Known rows, with every step that occurs
Q, P, U: [2,-3,9,-1,-11,17,-25,-12,-3,11,5,7,-8,-2,-4,9,7,9,-15,12,3,4,-1,-9,-8,-24,-10,-41,-11,-7,17,11]
Q, P: [-6,-5,5,-9,2,9,-19,6,-12,-3,12,-6,-4,2,-1,5,7,-3,-7,7,4,4,-6,-3,-20,-5,-10,-14,-10,-3,12,9]
M, K: [-6,-5,-12,15,8,-2,-12,-6,-18,2,2,-15,8,10,-12,1,-1,-10,-19,1,-2,17,15,-6,12,8,2,0,7,5,1,-3]
Q, P, N, Z, K: [7,-8,-2,6,1,19,-3,-21,-21,-5,19,23,10,0,-1,8,-23,6,1,3,-3,-18,0,-1,-5,-5,-28,-33,-1,8,27,-2]
G, N, M, K, C: [-14,-2,-21,4,12,3,-10,8,4,6,-4,-26,6,7,-10,15,2,-7,-31,3,7,-17,26,7,-7,1,10,-10,8,17,10,-2]
G, N, Z: [2,-6,-1,6,-72,10,27,1,10,-4,9,27,13,1,6,-9,-4,-3,-18,11,-6,-38,9,5,-5,-15,1,-11,1,8,11,-3]
C, K, M: [-10,-12,-13,1,10,-25,-14,9,-2,6,1,-22,-2,-6,11,9,-2,-14,-26,-8,-1,-3,12,3,-8,-4,-24,-10,11,10,5,-9]
M, N: [-2,-10,-11,5,-9,12,6,5,-27,-8,-9,-24,6,1,-18,3,11,-10,-10,8,3,0,13,-2,-11,13,-9,1,2,5,-2,-2]
N, Z, K: [5,-5,1,12,-8,15,12,-22,-11,-3,19,25,6,3,10,5,-25,5,12,5,-5,-24,-1,1,1,4,-19,-17,6,7,15,-3]
F, L: [-5,-26,-6,6,5,15,-4,-7,-11,1,7,-25,5,-4,0,-5,19,-15,-5,-4,5,27,-2,-3,-3,-13,-2,-14,-1,0,-1,18]
Z, N: [5,-10,2,-5,34,33,6,1,-2,-2,-14,-13,6,-9,-6,4,12,-5,-2,-5,1,19,-1,1,-6,27,-4,-20,-1,-1,5,-8]
M, N, Z, K, C: [-5,3,-11,2,13,5,10,-7,-7,-3,4,-4,5,3,-2,17,-4,7,-6,8,6,-34,19,8,-17,2,3,-15,8,10,15,0]
L, F: [2,8,6,3,-6,25,-2,-3,2,-1,1,12,12,1,7,-18,29,3,11,3,-10,-17,3,4,1,-3,17,2,-10,11,1,-5]
H, Z, K, M, N, P, Q: [10,-6,-10,-4,-66,22,-11,-5,-12,6,17,0,-6,1,0,-3,-3,-9,-5,11,4,8,14,4,-15,-30,-30,-22,8,7,6,-8]
V, F, L, Z, N: [7,-18,3,1,5,44,16,0,-7,-3,-5,-8,14,-9,-1,-16,33,-1,8,-5,-4,17,6,5,-1,21,-9,-13,-5,-2,9,-6]
V, F, L, Z, K, M, N: [-1,-25,-22,13,-7,18,11,-1,-40,-7,4,-33,8,-1,-12,-1,10,-15,-2,6,0,-17,18,5,-15,13,-23,1,4,11,9,-8]
V, F: [3,-5,-3,3,-34,15,12,1,-5,-5,5,-8,1,1,2,-9,12,5,21,3,-16,-44,2,5,-5,13,5,13,-7,4,7,-12]
C, K, Z, N, M: [-7,-13,-2,1,-17,28,-3,9,15,7,1,-11,2,-4,21,5,-8,-12,-11,0,0,-13,1,16,-6,19,-31,-27,4,19,2,-9]
L, F, V: [11,-10,0,4,-16,39,1,-5,14,-3,4,1,12,2,2,-21,3,-4,21,-5,-4,-13,9,-2,4,-15,-15,-17,-10,11,19,0]
U, P, N, M: [-6,-11,-2,5,-15,13,-26,0,-12,8,5,-1,5,0,-6,-1,-10,-8,-11,-3,8,-16,1,10,-7,-6,-26,-33,-11,19,9,-4]
K, Z: [1,13,0,-7,-39,-15,26,1,18,-1,12,16,1,4,19,5,-4,2,-2,10,-2,-26,9,14,-8,-6,8,1,4,1,-7,4]
G, N, M: [-4,-18,-11,5,-32,31,-1,9,7,4,1,-3,3,-1,4,-1,-13,-14,-16,1,2,-22,0,8,-3,1,-20,-14,-1,22,11,-5]
P, N: [8,-4,-8,-8,17,4,-19,-1,-12,-3,-8,1,10,-7,-23,1,-1,6,-18,-10,3,8,9,-3,2,-14,-12,-22,-7,4,16,-6]
K, C: [-8,10,-7,-9,22,-10,-1,8,10,2,-6,-13,-1,1,-4,14,9,7,-11,2,8,-18,16,7,-14,-5,18,-3,3,3,4,2]
Z, K: [6,-7,-5,7,37,18,3,-22,-19,-4,8,7,2,1,1,13,-19,3,15,-4,-1,1,-4,-4,2,16,-17,-15,5,6,14,-1]
C, K, Z: [-4,10,-3,-7,-37,-23,17,1,16,-2,8,8,5,1,28,11,2,0,-17,2,-7,-14,15,9,-6,-3,-10,-12,12,7,-3,2]
V, F, L, Z, K, M: [1,-19,-14,10,10,5,6,-7,-17,2,17,-7,2,-3,7,-5,-6,-6,9,-3,-2,-20,8,9,-4,1,-22,-1,3,7,15,-8]
V, F, L, Z: [3,-11,1,8,-42,17,14,-2,-6,-1,13,6,12,0,7,-30,30,7,14,1,-8,-3,10,6,7,-9,-8,11,-6,-2,5,3]
H, Z, K: [14,-6,-8,-2,5,31,8,-26,-15,-8,16,30,-2,-2,20,12,-24,6,19,-5,-4,-12,1,0,-4,21,-17,-7,5,10,13,-6]
C, K: [-7,-4,-4,0,4,-11,-12,1,-5,-1,-6,-11,6,-4,11,10,8,-4,-22,-11,-8,17,9,-8,2,2,-26,-19,12,8,5,-3]
U, P, N, Z, K: [7,-5,1,10,-2,12,4,-28,-26,-4,18,29,12,2,-3,6,-19,5,5,1,-2,-22,3,1,-5,-1,-20,-36,-1,9,22,-3]
C, K, M, N, P: [-7,-16,-8,6,-34,1,-11,20,-8,3,5,-31,-2,1,14,7,12,-19,-33,12,7,10,14,5,-9,-9,-12,-13,6,7,1,7]
K, M, N: [-5,-15,-19,6,-4,-2,4,11,-26,-4,-6,-34,1,-2,-15,4,5,-18,-18,8,6,-11,16,5,-18,8,-13,4,5,8,-1,-8]

Rows
[-8,-10,-7,12,-66,-9,12,7,-9,-1,10,-3,10,0,8,-5,-2,-11,-23,15,-5,-35,19,8,-12,-10,-20,-8,8,10,3,-8] | C, K, M, N, Z
[7,-4,7,6,-29,24,-11,-8,12,16,3,4,-2,-1,11,10,11,2,-27,15,4,15,10,-1,6,-16,2,-47,-2,-4,9,11] | M, K, Z, N, P, U
[6,-1,1,-10,8,22,24,1,11,-3,-6,-2,7,-6,8,8,10,-4,-3,1,0,1,5,11,-11,23,3,-19,2,0,0,-5] | K, Z, N
[1,-11,-1,9,-36,10,-21,-1,-1,15,0,-11,-5,-3,8,11,12,-2,-35,14,4,10,14,-4,0,-25,-14,-42,1,2,10,10] | C, K, M, N, P, U
[-3,9,-9,4,-32,-18,17,-4,7,0,13,5,6,11,11,6,-4,-4,-15,11,-3,-14,20,10,0,0,10,2,9,5,-6,2] | M, K, Z
[0,-17,-13,9,21,-1,2,-8,-15,4,15,-4,1,-3,6,-2,-10,-8,1,-4,3,-6,7,7,-3,-3,-23,-5,6,6,12,-4] | F, L, Z, K, M
[-3,-5,0,12,-70,3,19,2,-8,-4,9,8,10,3,2,-9,-1,-4,-10,19,-4,-35,14,7,-8,-8,-9,-3,2,5,1,-4] | M, N, Z
[4,-1,2,3,-52,-2,1,-2,2,0,10,24,13,-2,-2,-11,-10,7,-17,7,-4,-29,11,6,1,-27,-10,-19,-4,5,13,-6] | P, N, Z
[-6,-18,-14,13,-6,31,-18,-2,-9,6,3,-15,7,6,4,1,-11,-16,-18,0,-1,6,13,5,7,25,-16,-11,6,18,3,-11] | H, Z, N, M, K
[-12,5,-16,2,28,-11,-9,4,-1,4,-4,-25,4,8,-12,15,9,0,-24,3,7,-5,26,3,-5,1,20,-3,8,7,4,1] | M, K, C
[6,-4,10,1,-31,22,-11,-6,17,15,1,5,-3,-6,19,13,14,5,-29,11,2,16,8,-1,2,-17,-6,-54,0,-2,11,11] | C, K, Z, N, P, U
[-1,-12,-11,10,3,-8,4,-7,-7,5,18,4,-1,-1,10,5,-26,-9,-2,3,0,-31,5,9,-9,-4,-19,-9,7,9,12,-9] | N, Z, K, M
[3,9,7,-3,-42,-3,-8,-19,-21,8,10,12,1,5,-20,-8,11,-5,11,4,4,8,7,0,-21,-27,-15,-30,-2,1,0,-6] | U, P, Q
[-3,3,-8,-6,24,5,-5,-6,-5,-2,9,2,5,1,-5,18,-6,12,-11,5,7,-30,16,6,-19,-10,-2,-28,2,9,24,2] | Q, P, N, Z, K, C
[-9,-17,-21,6,-2,-6,-3,12,-27,-4,-8,-39,5,-4,-9,9,10,-20,-28,3,2,-2,21,1,-16,9,-25,-5,10,12,2,-9] | C, K, M, N
[-8,-24,-14,22,-10,34,-13,-1,-15,6,6,-28,13,7,-3,-11,6,-16,-13,1,-6,6,15,5,11,20,-19,-10,3,16,6,-9] | V, F, L, Z, N, M, K
[-3,-13,-9,2,-12,19,-28,7,1,7,2,-6,2,-3,-4,-2,-18,-4,-14,-4,4,-13,1,9,3,-10,-32,-22,-6,19,11,-8] | P, N, M
[-4,-11,-1,1,-18,32,1,8,17,7,3,-7,1,-3,17,2,-11,-11,-4,4,3,-19,-2,18,-6,17,-23,-20,1,16,1,-7] | K, Z, N, M
[-7,-14,-11,19,0,24,-16,1,-9,7,2,-16,11,7,-4,-7,-5,-12,-17,1,-1,12,15,4,14,19,-20,-11,5,14,4,-11] | L, Z, N, M, K
[2,-4,-1,-10,9,16,17,2,9,-4,-8,-7,10,-8,13,13,14,-6,-14,-4,-4,9,10,7,-10,25,-10,-28,8,3,3,-7] | C, K, Z, N
[-5,-15,-7,5,-36,6,-6,20,-7,3,7,-26,-4,3,10,4,9,-18,-25,16,10,3,11,8,-10,-10,-3,-7,2,4,0,8] | K, M, N, P
[-13,-1,-20,3,23,-2,-23,7,-1,7,-3,-27,5,6,-15,13,-1,-2,-30,1,9,-13,27,7,-4,-4,4,-14,6,16,10,-4] | P, N, M, K, C
[-1,10,-7,-3,35,4,7,-7,-1,0,3,5,4,2,0,12,2,16,2,0,6,-17,18,7,-7,3,3,-7,6,5,15,-1] | L, Z, K, C
[3,-1,1,-4,12,-5,-16,-11,-30,-2,-3,9,13,-2,-26,3,11,0,-13,-8,7,4,10,-1,-12,-9,-4,-37,-14,5,14,-1] | U, P, N
[1,-4,5,-1,-51,3,-9,1,-3,-1,16,22,11,-1,-2,-9,-6,5,-20,10,-2,-27,7,4,-9,-29,-16,-25,-9,3,19,-2] | Q, P, N, Z
[6,-12,-1,11,-25,21,-16,-9,-6,14,5,-4,-6,-2,3,12,2,0,-23,17,7,5,9,-3,-2,-21,-11,-42,-1,1,13,10] | Z, K, M, N, P, U
[1,-7,6,-5,-25,17,4,14,17,3,6,-7,2,-2,30,10,16,-9,-23,7,3,18,6,10,-4,3,-1,-29,4,1,2,9] | C, K, Z, N, P
[-9,-13,-14,19,-2,6,-31,-6,-25,8,6,-16,12,10,-16,0,-9,-15,-26,-1,3,5,16,1,7,4,-17,-23,0,19,7,-6] | U, P, N, M, K
[-11,-12,-15,20,-8,8,-23,0,-10,9,7,-19,5,12,-3,-1,-14,-15,-20,3,-1,2,11,2,13,7,-15,-5,7,17,0,-5] | N, M, K
[10,2,4,-10,-57,21,-5,0,10,9,11,2,-2,0,1,-4,9,-5,-5,10,3,20,8,6,-10,-31,-17,-32,5,0,2,-4] | K, Z, N, P, Q
[-15,-2,-18,0,23,1,-29,9,-5,6,0,-29,4,7,-15,15,1,-3,-33,3,10,-11,24,6,-11,-6,1,-19,2,15,15,0] | Q, P, N, M, K, C
[-6,1,-12,2,-39,-5,-2,2,3,3,18,0,6,10,9,6,-11,-8,-24,11,0,-20,18,13,-5,-7,-10,-14,3,13,3,1] | Q, P, N, M, K, Z
[-9,-23,-13,21,1,29,-18,-1,-14,8,4,-25,12,6,-4,-8,3,-18,-19,-1,0,21,14,4,13,15,-21,-15,5,14,4,-4] | F, L, Z, N, M, K
[-1,-13,-15,6,34,-6,-3,-7,-12,4,11,-8,-4,-3,3,10,-22,-10,0,-3,3,-14,2,6,-8,4,-18,-7,7,8,11,-8] | Z, K, M
[-4,3,-13,5,-39,-9,5,0,7,4,14,2,8,10,9,5,-14,-7,-22,9,-1,-21,20,15,2,-6,-7,-9,6,14,-1,-2] | P, N, M, K, Z
[11,-10,3,-3,-64,36,-6,-1,-1,8,13,-4,2,-2,-3,-19,24,-3,4,7,-2,23,8,4,-6,-31,-22,-28,0,-1,7,-5] | V, F, L, Z, N, P, Q
[-2,-18,-22,9,13,7,4,1,-35,-6,-2,-30,3,-1,-15,11,-4,-17,-11,6,5,-10,14,3,-16,15,-22,-4,7,11,6,-8] | Z, K, M, N
